What can hang from each mark:
lusok: bepo pozeg
sunodi: kobutu sikogi
pozeg: lusok
sikogi: tibe
bepo: sipef sunodi
tibe: bepo kobutu
sipef: bepo kobutu sikogi

Each row was made from one small tree. The marks that hang from a mark follow it in brackets, in alphabetical order. Every link used is in the known rows. Write each row's tree.
In the rows, zero is written as 128.
Known rows:
tibe{bepo{sipef{sikogi}} kobutu}: 193 118 55 177 95 164 139 116 165 132 136 117 121 109 145 136 87 118 148
 138 121 166
tibe{bepo{sipef sunodi}}: 153 134 93 122 148 103 145 130 126 127 149 100 139 130 163 152 93 127
 116 128 83 176
lusok{bepo{sipef} pozeg}: 183 150 80 160 123 105 135 139 145 104 164 136 108 95 135 133 107 101
 135 152 125 173
sunodi{kobutu}: 104 129 108 115 116 146 152 133 129 97 130 153 149 130 124 102 118 133
 118 134 137 139
sunodi{kobutu sikogi}: 90 138 109 111 117 158 167 141 132 80 159 179 142 110 122 87 120 122 113
 137 137 156
sikogi{tibe{bepo{sipef sunodi} kobutu}}: 180 122 46 155 153 117 147 128 148 118 137 110 153 140 187 156 105 142
 137 139 112 157
tibe{bepo{sipef sunodi{sikogi}} kobutu}: 161 130 72 158 149 127 164 120 156 99 168 129 138 104 168 145 103 122
 118 127 104 193
sikogi{tibe{kobutu}}: 155 114 80 161 137 142 130 129 148 116 112 138 140 140 151 135 140 145
 149 135 158 111
pozeg{lusok{bepo}}: 117 150 79 183 95 125 153 175 123 108 162 120 79 106 130 148 109 133 120
 139 130 123
sikogi{tibe{bepo{sipef{kobutu} sunodi}}}: 156 120 48 118 152 144 152 139 138 112 163 134 144 135 183 131 76 139
 160 150 119 167
sipef{bepo{sunodi} kobutu}: 122 93 96 121 160 153 150 147 141 72 179 176 114 114 161 110 64 137 158
 135 111 139
bepo{sunodi}: 118 127 122 133 164 112 136 124 113 108 146 134 134 135 138 140 114 123
 109 114 116 143
sikogi{tibe{bepo kobutu}}: 175 109 63 152 117 146 142 135 151 119 114 104 143 129 172 144 135 169
 133 151 134 134
pozeg{lusok{bepo{sipef sunodi{sikogi}}}}: 109 174 64 183 133 107 174 175 120 82 212 149 81 93 138 142 79 94 118
 122 108 160
sunodi{sikogi}: 113 138 129 125 125 137 146 134 132 108 156 155 121 105 122 111 128 117
 121 130 129 143
tibe{bepo{sunodi{sikogi}} kobutu}: 148 112 84 157 146 138 169 119 145 83 162 132 132 102 164 146 119 143 96
 131 116 185
lusok{bepo{sipef{kobutu}} pozeg}: 185 128 59 165 123 142 142 136 156 93 186 165 106 86 141 115 82 104 168
 161 150 181
sikogi{tibe}: 132 133 104 122 134 126 128 142 124 124 126 135 136 142 142 123 133 137
 142 142 137 106
lusok{pozeg}: 160 133 123 138 134 125 128 126 133 97 135 135 121 119 137 127 126 134
 121 142 137 162
sunodi{sikogi{tibe{bepo kobutu}}}: 161 118 63 148 117 158 157 138 156 98 144 131 133 108 169 129 136 154
 130 153 134 152
pozeg{lusok{bepo{sipef}}}: 133 166 67 183 95 113 147 175 134 122 164 117 84 110 133 147 93 114 138
 133 116 128

Write each row's tree:
126 152 82 151 154 102 160 144 127 95 204 163 109 88 131 127 94 77 119
 129 104 166 => lusok{bepo{sipef sunodi{sikogi}}}
153 99 51 169 150 153 145 152 146 68 162 180 108 121 154 118 71 124 157
 135 125 115 => sipef{bepo{sunodi} sikogi{tibe{kobutu}}}
84 123 98 99 149 142 181 164 132 35 194 197 128 100 145 83 80 128 111
 135 97 158 => sipef{bepo{sunodi{kobutu sikogi}}}
166 108 56 155 154 129 152 128 137 101 133 113 148 137 180 157 122 164
 117 139 124 150 => sikogi{tibe{bepo{sunodi} kobutu}}
109 147 73 186 132 105 164 170 106 90 177 124 84 110 138 160 93 130 103
 124 119 135 => pozeg{lusok{bepo{sunodi}}}
85 141 80 109 158 138 175 151 112 55 173 192 153 131 141 94 111 124 106
 137 136 152 => bepo{sunodi{kobutu sikogi{tibe}}}
166 128 43 187 156 140 135 122 142 107 146 162 133 140 146 131 81 97 159
 117 141 134 => bepo{sipef{sikogi{tibe{kobutu}}} sunodi}
161 158 76 161 159 96 162 144 134 65 211 169 106 77 138 127 93 85 114
 143 115 200 => lusok{bepo{sipef sunodi{sikogi}} pozeg}
140 123 82 157 136 151 146 134 153 92 141 165 134 117 145 119 138 131
 144 137 159 123 => sunodi{sikogi{tibe{kobutu}}}
101 161 43 176 122 114 181 178 119 74 182 146 112 119 139 134 70 116 115
 126 115 155 => pozeg{lusok{bepo{sipef sunodi{kobutu}}}}
129 163 43 209 115 123 159 172 114 99 197 144 71 109 120 148 54 81 131
 123 116 146 => pozeg{lusok{bepo{sipef{sikogi} sunodi}}}
84 146 54 174 123 124 185 178 108 61 180 146 104 116 133 134 84 136 90
 131 127 149 => pozeg{lusok{bepo{sunodi{kobutu}}}}
120 152 114 128 165 110 148 130 128 103 177 158 131 117 137 121 97 92
 126 116 106 164 => bepo{sipef sunodi{sikogi}}
167 124 51 117 118 162 141 143 151 131 149 130 139 126 174 116 91 144
 179 162 126 151 => sikogi{tibe{bepo{sipef{kobutu}}}}
169 108 37 175 138 156 151 130 134 94 147 133 127 128 162 145 96 139 124
 142 132 152 => sipef{sikogi{tibe{bepo{sunodi} kobutu}}}
180 143 53 186 143 113 146 139 125 79 195 163 92 92 125 132 66 74 127
 139 123 189 => lusok{bepo{sipef{sikogi} sunodi} pozeg}
117 123 60 102 141 133 172 150 113 79 145 133 161 143 169 123 106 165 98
 151 114 162 => sikogi{tibe{bepo{sunodi{kobutu}}}}
176 133 52 147 118 146 152 139 168 111 149 133 138 110 173 128 119 136
 149 152 123 159 => sunodi{sikogi{tibe{bepo{sipef} kobutu}}}
